Every row comes from one small tree of marks. The marks that hang from a mark follow it in brackets, in alphabetical order. Every link used is in the known rows. Which tree was each row made from?
Known rows:
befem[kagen]: [ 2.49 -0.30 -0.59 -0.95 -1.39 -1.56 -0.84 -0.13 -0.51 -0.48 -0.73  1.95
  0.12  0.31  1.38  0.43  0.71  0.51  1.14 -1.98  0.74  3.08 -2.30  1.95
  0.23  2.41  0.67 -0.53 -0.77  2.82 -1.63  0.43  1.88  2.21]
lafen[tego[befem vuzi]]: [-1.07  0.83 -0.08 -0.81 -0.65 -1.12 -1.91 -0.38  1.49 -0.32  0.42 -1.22
  2.78  1.96  0.07 -1.27  0.18 -1.76  2.72 -3.49  0.43  0.77  1.30  2.65
  0.73  2.99 -1.53  1.50 -1.30  2.71 -1.68  3.93 -2.97 -1.73]
tego[befem[kagen] fezevab vuzi]: [ 2.52 -1.85 -2.28  1.69 -4.60 -1.62 -2.40 -0.34  2.08 -1.54 -2.55 -0.52
  1.56  1.37  3.02  0.83  1.16 -0.52  0.05 -2.98  0.43 -0.86 -1.56  1.63
  0.12  4.05 -2.41 -1.60 -0.60  3.85 -1.85  3.40 -2.00 -0.77]
vuzi[mozu]: [ 3.08 -1.16 -0.54 -0.95  0.37 -0.90 -1.10  1.82 -0.73 -2.09 -0.03  0.35
 -1.73  1.45  2.26  1.33 -0.07 -0.75  2.68 -1.46  1.20  1.91  0.49  0.24
  0.03  2.40  1.64  0.85 -1.57  0.71 -1.98 -0.07  2.84  1.32]
vuzi[mozu[keri] tego[befem[kagen]]]: [ 0.58 -0.41  0.19 -1.49 -2.95 -1.93 -3.02  1.77  0.71 -1.58  0.04  1.72
  1.73  1.30  2.27  1.37  1.30 -3.90  1.37 -0.91 -0.52  2.56  1.02  1.17
  1.92  2.81 -1.27  1.82  0.59  1.28 -3.86  3.39  2.61  2.69]
lafen[tego[befem[kagen]]]: [ 0.31  1.79  0.14 -1.04 -2.46 -2.41 -1.41 -1.09  0.99  0.11 -0.88  1.83
  3.59  1.45 -0.07 -0.72  0.07 -0.36  0.96 -3.55  0.42  2.19 -1.27  4.10
 -0.33  3.45 -0.41  0.38 -1.63  2.74 -0.99  2.75  0.07  1.18]
keri[kagen[lafen[tego]]]: [ 1.66 -0.49  1.79 -0.95 -1.98  0.37 -0.43  0.11 -1.87  1.81  0.02  0.76
  2.44  1.02  0.16 -1.50 -2.32 -0.18  2.39 -1.00 -0.31  1.25  2.43  3.40
 -1.40  1.57 -0.59  2.42 -2.51 -0.66 -0.30  0.16  1.60 -0.26]
befem[kagen[lafen[tego[fezevab keri]]]]: [ 3.25 -2.34 -1.69  2.96 -5.96 -3.28 -0.72  0.95 -0.78 -1.43 -5.78  0.15
  3.71  0.51  2.17  1.63 -0.12  3.30 -0.23 -4.39 -1.27  0.68  0.71  1.01
 -2.37  4.95  0.76 -1.09 -1.18 -0.56 -1.55  1.01  0.85  1.46]
lafen[tego[befem]]: [-0.56  1.64  1.26 -1.14 -0.22 -1.91 -1.28 -0.92  0.76  0.09 -0.13  0.12
  2.79  1.93  0.16 -1.20 -0.09 -1.70  2.31 -3.50 -0.03  1.24  0.21  4.08
  0.32  1.51  0.32  1.13 -1.54  2.05 -1.08  3.16  0.07 -0.05]
tego[befem[kagen] fezevab keri vuzi[mozu]]: [ 4.40 -3.36 -3.97  3.40 -6.39 -1.43 -3.22  1.72  2.65 -3.93 -4.26 -1.38
  0.90  2.23  4.45  3.66  1.47  0.00 -0.04 -4.71  2.14 -2.41 -1.55 -1.29
 -1.43  6.96 -1.83 -2.65  0.29  1.46 -2.52  3.68 -1.53 -0.35]
mozu[keri]: [ 1.15  0.10  1.60 -2.66  0.94 -1.35 -0.22  0.85 -1.75 -0.28  0.10  0.06
 -0.47  1.57  1.66 -0.37  1.81 -2.43  3.29 -1.97 -2.01  3.83  0.00  1.22
  1.90 -0.13  1.84  0.79  0.85  1.56 -2.77  1.22  2.32  2.63]
tego[vuzi]: [ 1.23 -1.40 -0.94 -0.55  0.70 -0.34 -1.15  0.43 -0.22 -1.02  0.86 -1.22
 -0.97  0.97  1.29 -0.19  0.51 -1.03  2.42 -2.05  0.66  1.50  0.06  0.45
  0.84  2.01 -0.89  0.38 -0.65  2.80 -2.36  1.47 -1.17 -0.98]
befem[kagen[lafen[tego[vuzi]]]]: [ 1.01 -0.34 -2.44  0.41 -2.59 -1.79 -1.19  1.16 -0.52  0.04 -0.40  1.07
  3.79 -0.08 -0.37 -0.73 -0.63  1.66  0.91 -1.68 -0.12  1.99  1.97  0.95
 -0.36  4.75 -1.97  1.88 -2.35  2.38 -1.36  0.72 -1.64  0.34]
befem[kagen[lafen[tego]]]: [ 1.86  0.58 -1.03 -0.22 -2.02 -2.39 -0.65  0.73 -1.25  0.39 -1.21  2.76
  3.91 -0.30 -0.32 -0.80 -1.15  1.60  0.64 -1.91 -0.33  3.11  1.32  2.60
 -0.45  3.22 -0.11  1.87 -2.57  1.66 -0.84 -0.24  1.56  1.86]
keri[kagen]: [ 2.81 -1.18  1.96 -1.90 -0.76  1.11 -0.86 -0.95 -0.81  1.09  0.69  0.32
 -1.80  1.62  1.56 -0.32 -0.71 -1.51  2.95 -0.95  0.42  1.31 -0.50  2.82
 -0.61  1.02  0.29 -0.02 -0.90  0.24 -1.15  0.55  1.93 -0.11]
kagen[lafen]: [ 3.00 -0.51 -0.92 -0.20  0.54 -1.16 -0.95  1.02 -2.42 -0.41  0.00  0.71
  1.46  0.16  1.67 -0.68 -1.13 -0.46  1.66 -1.46 -0.08  0.83  0.75  2.27
  0.51  1.06 -0.38  2.18 -1.70  2.47 -1.76 -0.07  2.72  0.28]
mozu[keri[kagen[befem lafen[tego]]]]: [ 0.57  1.77  1.71 -1.80 -2.64 -0.44  0.38  1.23 -3.72  1.50  0.43  1.37
  4.09  2.14 -0.08 -3.07 -2.32 -1.98  4.72  0.12 -1.88  3.18  3.78  2.08
  1.00  0.46 -1.06  2.43 -0.98  1.33  0.27  0.87  0.81  1.35]

Write each row's tree:
[ 3.17  1.50 -2.09  0.61 -1.83 -1.22 -2.67 -0.32 -0.18  0.39 -0.62  2.47
  4.79  0.18  1.41 -0.89 -0.52 -1.06 -0.18 -2.09  1.33 -0.21 -1.04  3.91
  0.37  2.39 -3.21  1.49 -1.87  4.80 -1.08  1.86  2.31  0.48]
tego[befem[kagen[lafen]]]
[ 5.13 -2.60 -0.62  2.91 -5.26  0.34 -2.30 -0.61 -0.05 -0.26 -3.79 -1.95
  3.23  2.18  3.90  0.80 -0.91 -1.49  0.80 -3.89  0.37 -4.12 -0.26  3.44
 -2.44  2.94 -2.62 -0.68 -0.32  0.21 -1.65  2.84  1.52 -1.84]
tego[befem fezevab keri[kagen[lafen]]]
[ 1.38 -2.06 -2.72  3.59 -5.11 -2.95 -0.16  1.70 -1.55 -2.43 -3.85 -2.05
  4.15  1.34  2.03  0.08 -1.62  1.91  2.76 -3.62 -0.81 -0.70  3.35 -1.39
 -0.58  4.64 -2.07 -1.27 -0.85  1.84 -0.81  2.24 -3.79 -2.13]
kagen[befem lafen[tego[fezevab keri vuzi]]]
[ 1.97 -1.82  1.17  1.32 -5.92 -1.51  0.55 -0.51 -1.03 -0.95 -4.00 -1.29
  0.91  3.15  2.37  0.37 -1.50  0.66  3.94 -3.64 -0.91  0.77  0.84  0.87
 -2.60  3.27  0.41 -3.43 -0.55 -0.98 -0.04  2.04 -1.47 -0.75]
lafen[tego[fezevab keri[kagen[befem]]]]
[ 1.36 -2.68  1.47 -0.25 -3.06 -2.20 -2.71  1.94  0.10 -2.64 -2.22 -0.75
  0.66  1.98  3.63  2.13  1.05 -3.87  1.73 -1.38 -1.76  0.42  2.57  1.12
  1.53  1.43  0.60  0.69  0.81 -1.32 -4.29  3.64  2.37  0.85]
vuzi[mozu[keri] tego[befem fezevab]]
[ 3.81 -3.93  0.71  2.96 -5.83 -0.13 -3.08 -0.93 -0.32 -0.32 -3.50 -2.43
  3.07  1.10  3.76  0.95 -1.80 -1.94  0.28 -2.90 -0.68 -3.76  2.00  3.82
 -1.59  2.92 -3.32 -0.50 -0.06 -1.28 -3.48  3.82  1.19 -2.62]
vuzi[tego[befem fezevab keri[kagen[lafen]]]]
[ 4.37 -1.06 -2.13  2.31 -4.65 -2.15 -2.42  0.30 -0.09 -0.51 -3.39  1.57
  4.05  0.16  2.77  0.34 -0.63  0.25 -0.86 -2.37 -0.10 -1.17 -0.73  3.64
 -0.58  2.92 -2.22  0.03 -1.67  3.81 -1.22  1.85  1.94  0.47]
tego[befem[kagen[lafen]] fezevab]
[ 3.58 -3.61 -0.12  3.02 -6.43 -0.87 -0.73  0.27 -2.39 -0.81 -3.31 -1.48
  2.26  0.96  3.22 -0.05 -3.21 -0.58  2.76 -1.30 -0.86 -1.71  2.91  1.01
 -1.24  2.36 -2.88 -1.60 -0.53 -0.20 -2.43  1.73  0.17 -1.68]
vuzi[tego[fezevab keri[kagen[befem lafen]]]]
[ 3.00 -0.77  1.64 -2.25 -0.76  1.03 -0.92  0.74 -3.22  1.60  0.51  0.58
  1.29  1.59  1.90 -1.24 -0.18 -2.67  3.14 -0.12 -1.54  1.76  1.60  2.28
  0.53 -0.18 -0.94  2.67  0.23  0.39 -1.96  0.49  3.59  1.48]
mozu[keri[kagen[lafen]]]
[ 1.04  0.53  1.28  0.06 -3.74 -0.58  0.58 -0.82 -1.29 -0.34 -0.99 -0.93
  1.49  2.86  0.76 -0.99 -1.97 -0.14  4.57 -3.18  0.36  1.58  0.54  1.40
 -1.36  2.88 -0.12 -1.77 -0.63  0.40 -0.06  2.29 -1.17 -0.29]
lafen[tego[keri[kagen[befem]]]]
[ 2.09 -2.25  0.76 -2.19 -1.32  1.55 -1.54  2.47 -0.31 -0.89  1.49 -0.90
 -2.36  2.93  2.36  0.66  1.00 -3.13  4.04 -0.15 -0.23  1.61  1.90 -1.39
  0.41  2.70 -0.56  1.28  0.70 -0.68 -2.42  1.26  0.39  0.68]
tego[vuzi[mozu[keri[kagen]]]]
[ 0.73  0.28 -0.15 -0.13 -2.41  0.93 -2.64 -0.46  0.65  1.50  1.09 -0.74
  4.42  1.80  0.14 -2.17 -1.72 -1.93  2.20 -2.00  0.58 -1.70  3.26  3.33
 -0.92  2.99 -4.31  2.98 -2.07  1.58 -0.83  2.90 -1.56 -2.54]
keri[kagen[lafen[tego[befem vuzi]]]]
[ 0.72  1.42  2.56 -1.90 -2.00 -0.02 -1.54 -0.04 -1.26  2.42  0.62  0.37
  4.76  2.56  0.32 -2.24 -0.79 -3.51  2.95 -1.54 -1.81  0.60  3.04  4.54
  0.12  0.58 -2.42  3.44 -0.60  0.44 -0.84  3.00  1.63  0.78]
mozu[keri[kagen[lafen[tego[befem]]]]]
[ 4.00 -2.44  0.10  1.77 -5.56 -0.53  0.00 -0.65 -1.69 -1.85 -3.51 -1.74
 -0.49  2.64  3.64  0.55 -1.27 -0.06  3.66 -2.99  0.14 -0.49 -0.98  0.73
 -1.70  2.24 -0.63 -4.02  0.43  0.66 -0.48  1.84  0.03 -0.86]
tego[fezevab keri[kagen[befem]]]
[ 2.09 -2.51 -2.42  2.26 -5.12 -2.55 -1.31  1.05 -0.20 -0.77 -3.24  0.56
  3.04 -0.06  1.25  0.44 -0.52  2.78 -0.06 -2.21 -1.12  0.67  2.21  0.37
 -1.01  5.05 -1.08  0.05 -2.54  1.29 -1.23  0.84 -2.17  0.11]
befem[kagen[lafen[tego[fezevab vuzi]]]]
[ 2.23 -3.89 -0.82 -0.42 -2.08 -1.26 -1.02  3.88 -0.17 -2.93 -2.04 -1.86
 -2.26  2.64  3.75  2.48  2.11 -1.60  3.17 -1.45 -1.77  1.41  2.34 -2.98
  0.74  3.02  1.30  0.05  0.76 -0.28 -3.12  1.16  0.10  0.97]
tego[fezevab vuzi[mozu[keri]]]
[-0.11  0.01 -0.96 -0.16 -1.20 -1.25 -2.49  1.70  2.38 -1.82  0.45 -0.93
  1.88  2.23  0.94  0.56  0.01 -1.80  2.61 -2.71  1.67  0.03  2.27  0.48
  0.11  4.55 -1.26  1.75 -1.94  1.11 -1.55  3.05 -1.66 -1.16]
lafen[tego[befem vuzi[mozu]]]
[ 1.92 -2.59  0.18  0.11 -5.40 -2.87 -2.96  1.81  0.96 -2.57 -2.99  0.90
  1.20  1.66  3.68  2.45  1.26 -2.77  0.68 -1.45 -1.44  1.55  1.19  1.07
  0.89  3.33 -0.02  0.20  0.53 -0.16 -3.95  3.35  2.13  2.48]
vuzi[mozu[keri] tego[befem[kagen] fezevab]]
[ 3.30 -0.71 -0.61 -0.83 -2.15  1.76 -3.76  2.63  0.03  0.40  1.55 -0.62
  2.26  2.66  2.68 -0.42 -0.17 -4.51  2.92 -0.24  0.68 -1.60  3.24  0.64
  0.75  2.82 -4.05  3.84  0.02  1.28 -1.85  2.49  0.77 -0.66]
tego[befem vuzi[mozu[keri[kagen[lafen]]]]]
[ 3.92 -1.33 -1.69  2.58 -5.75 -2.54 -2.04 -1.08  0.95 -2.46 -5.20 -0.46
  2.11  1.89  4.03  2.18  1.63  0.03 -0.20 -5.24  0.39 -1.47 -3.29  2.54
 -1.50  4.32 -0.79 -3.33  0.25  2.12 -2.07  3.67  0.85  0.80]
tego[befem[kagen] fezevab keri]
[ 1.03  1.17 -1.61  1.72 -2.54 -2.63  0.32  1.10 -2.52 -1.00 -1.75  0.07
  4.96  0.89  0.40 -1.27 -2.04  1.00  3.63 -3.54 -0.26  1.36  1.87  0.79
 -0.61  2.86 -1.08  0.32 -1.75  2.40 -0.40  1.31 -0.59 -0.18]
kagen[befem lafen[tego[keri]]]
[ 1.19 -0.25 -0.83 -1.47 -0.33 -0.77 -2.58  2.54  0.80 -2.09  1.17 -0.93
  0.85  2.81  2.55  0.26  1.95 -4.26  3.24 -2.08  0.15  0.60  1.12 -0.46
  1.94  2.27 -1.72  2.07  0.79  2.39 -2.77  3.28 -0.36  0.13]
tego[befem vuzi[mozu[keri]]]
[-0.06 -2.91  0.15  0.27 -2.46 -1.98 -0.25  1.18  0.34 -1.55 -2.33 -1.94
 -0.08  1.54  1.31  0.70  0.10  1.08  2.39 -3.10 -1.56  1.31  2.03  0.27
 -0.70  3.25  1.26 -0.92 -1.23 -0.05 -1.46  1.91 -2.99 -1.11]
lafen[tego[fezevab vuzi]]
[ 2.13 -3.06  0.40  1.51 -3.15 -1.84 -2.87  1.39  1.55 -2.70 -2.49 -1.01
  0.46  1.13  3.66  2.29 -0.56 -2.24  1.11 -1.01  0.22 -0.91  1.88  1.90
  0.32  2.90 -0.06  0.21 -1.17 -0.82 -3.52  3.10  1.96 -0.99]
vuzi[mozu tego[befem fezevab]]
[ 1.25  0.92 -0.79  1.81 -2.05 -2.09 -1.45  0.17 -0.39 -0.56 -1.93 -1.09
  5.93  1.43  0.82 -0.54 -0.80 -0.64  1.42 -4.92  0.30 -1.08  1.13  3.61
 -0.81  3.22 -1.76  1.96 -1.25  1.18 -1.74  3.62  0.54 -0.63]
kagen[lafen[tego[befem keri]]]
[ 2.08 -0.93  0.71 -1.92 -1.70  1.77 -2.99  1.61  1.05 -0.22  1.55 -0.88
 -0.35  3.86  2.65  0.45  1.30 -4.96  3.72 -0.84  0.54 -0.16  1.13  0.24
  0.85  2.60 -2.62  1.83  0.61  0.87 -2.14  3.30  0.08 -0.33]
tego[befem vuzi[mozu[keri[kagen]]]]
[ 0.86  1.60  0.20  0.16 -0.50 -1.67 -1.66  0.10 -0.44  0.76 -0.14  0.68
  5.46  0.86 -0.26 -1.91 -1.32 -1.38  1.52 -2.82  0.02  0.14  2.01  4.61
  0.15  1.74 -1.43  3.25 -2.42  2.43 -0.69  2.27  1.25 -0.67]
kagen[lafen[tego[befem]]]
[ 1.44 -0.19 -0.53  1.60 -3.56 -3.14  0.59  1.37 -2.15 -0.85 -2.74  1.02
  3.98  0.64  0.66 -0.96 -2.81  1.43  2.99 -1.34 -1.20  1.08  3.08  1.28
  0.11  1.60 -0.13  0.32 -2.68  2.42  0.31  0.46 -0.41 -0.38]
kagen[befem lafen[tego[fezevab]]]
[ 2.83 -3.86 -0.49  2.52 -4.40 -2.35 -2.80  1.15  1.34 -3.65 -3.95 -2.70
  0.83  1.64  4.55  3.33 -0.05 -1.73  0.85 -3.98  0.53 -2.47  1.39  0.77
 -1.22  4.17 -0.07 -1.33  0.04 -1.70 -4.21  4.02  1.46 -1.16]
vuzi[mozu tego[befem fezevab keri]]
[ 2.90 -2.64 -2.75  1.09 -1.19 -0.66 -1.63  2.48  0.56 -3.49 -0.88 -2.34
 -1.54  1.89  3.25  2.57  1.05 -0.25  2.82 -3.54  1.60 -0.07  0.13 -2.49
 -0.86  5.04 -0.29 -0.35  0.30  0.05 -3.06  1.97 -0.64 -0.75]
tego[keri vuzi[mozu]]
[ 3.74 -4.34  0.26  2.27 -6.81 -0.84 -1.03  1.39 -1.01 -3.11 -3.64 -1.61
 -0.88  2.23  4.15  2.29 -2.23 -1.08  3.12 -1.04  0.38 -0.71  1.90 -1.11
 -1.50  4.13 -0.47 -3.07 -0.43 -2.26 -2.48  2.31  0.41 -1.12]
vuzi[mozu tego[fezevab keri[kagen[befem]]]]
[ 3.68 -3.70 -1.43  2.96 -6.81 -2.76 -3.15  0.92  1.91 -3.71 -4.88 -0.57
  1.33  1.26  4.34  4.14  0.31 -0.73 -0.47 -3.84  0.75 -1.25 -0.17  0.61
 -1.36  5.65 -0.53 -2.21 -0.05 -0.67 -4.02  3.42  1.26  0.38]
vuzi[mozu tego[befem[kagen] fezevab keri]]
[ 4.09 -2.27 -0.54  1.81 -3.74  0.52 -3.84  0.98 -0.01 -0.72 -0.90 -0.90
  2.80  1.21  3.11  1.13 -2.10 -3.09  1.27 -1.85  1.69 -3.29  2.74  2.30
 -1.25  4.07 -3.76  1.98 -0.88 -1.45 -3.64  3.18  2.76 -1.67]
vuzi[mozu tego[befem keri[kagen[lafen]]]]
[ 0.70 -1.99  0.81 -0.04 -3.06  0.57 -0.83 -0.60  0.31 -0.22 -0.64 -2.92
  0.04  2.40  0.96  0.13  0.05 -0.13  3.10 -4.09  0.11  0.45  0.88  0.36
 -1.82  4.83 -0.98 -0.75  0.03 -1.37 -2.03  2.83 -2.82 -1.59]
lafen[tego[keri[kagen] vuzi]]
[ 2.16 -3.01 -0.60  0.79 -1.59 -1.79 -1.55  1.86 -0.75 -3.53 -1.44 -1.82
 -0.97  1.08  3.13  2.68  0.12 -1.01  2.32 -3.02  0.45  0.80  1.43 -0.73
 -0.35  3.96  0.97 -0.22 -0.10 -1.97 -4.69  1.97  2.13  0.08]
vuzi[mozu tego[keri]]
[ 0.75 -1.09 -2.15  2.21 -3.77 -2.62 -0.02  2.03 -1.46 -1.20 -2.24 -0.28
  3.44  1.01  0.84 -1.42 -2.76  1.13  3.11 -1.48 -1.03  0.49  4.20 -0.61
  0.36  2.78 -1.90  0.15 -2.54  3.18 -0.03  0.92 -3.47 -2.16]
kagen[befem lafen[tego[fezevab vuzi]]]
[-0.18 -0.22  1.24 -2.31 -2.54  0.65 -2.53  1.47  1.37 -0.12  1.02 -1.13
  1.16  3.97  1.14 -0.35  0.62 -4.18  3.85 -1.46 -0.31  0.84  2.92  0.47
 -0.01  3.33 -1.64  2.32 -0.07 -0.76 -1.81  3.44 -1.28 -0.22]
lafen[tego[befem vuzi[mozu[keri[kagen]]]]]
[ 3.33 -5.28 -0.25  2.09 -3.82 -2.52 -1.48  2.05 -0.10 -4.12 -4.22 -2.54
 -1.51  1.03  4.58  3.77  0.17  0.06  1.75 -3.47 -0.53 -0.11  1.64 -0.94
 -1.21  4.43  1.83 -1.84  0.27 -2.88 -4.32  2.05  1.97 -0.19]
vuzi[mozu tego[fezevab keri]]
[ 1.75 -1.78 -0.55  1.62 -5.58 -0.42 -0.58  0.69 -1.31  0.52 -1.77 -0.26
  2.61  2.07  1.08 -1.66 -3.55  0.50  3.38 -0.37 -0.57 -0.41  4.00  0.37
 -0.95  3.53 -3.10 -0.04 -2.38  1.60  0.22  1.14 -3.30 -2.45]
keri[kagen[befem lafen[tego[fezevab vuzi]]]]
[ 3.43 -1.97 -1.40  0.98 -3.60  1.84 -3.23  0.87  2.34 -1.83 -0.22 -2.54
 -0.44  3.18  3.56  1.85  0.63 -2.65  2.57 -3.44  3.10 -2.97 -0.50  0.35
 -1.54  5.08 -3.56 -0.31 -0.08  0.36 -2.20  3.70 -1.09 -2.48]
tego[befem keri[kagen] vuzi[mozu]]
[ 1.53  0.85  2.09 -2.92 -1.86  0.30  0.39  0.25 -2.73  0.64  1.42  0.56
 -0.02  2.82  1.26 -1.87 -0.66 -3.36  5.33  0.34 -1.34  3.34  0.35  1.31
  1.72 -0.59 -0.68  0.04  0.62  2.46 -0.99  1.37  1.08  1.50]
mozu[keri[kagen[befem]]]
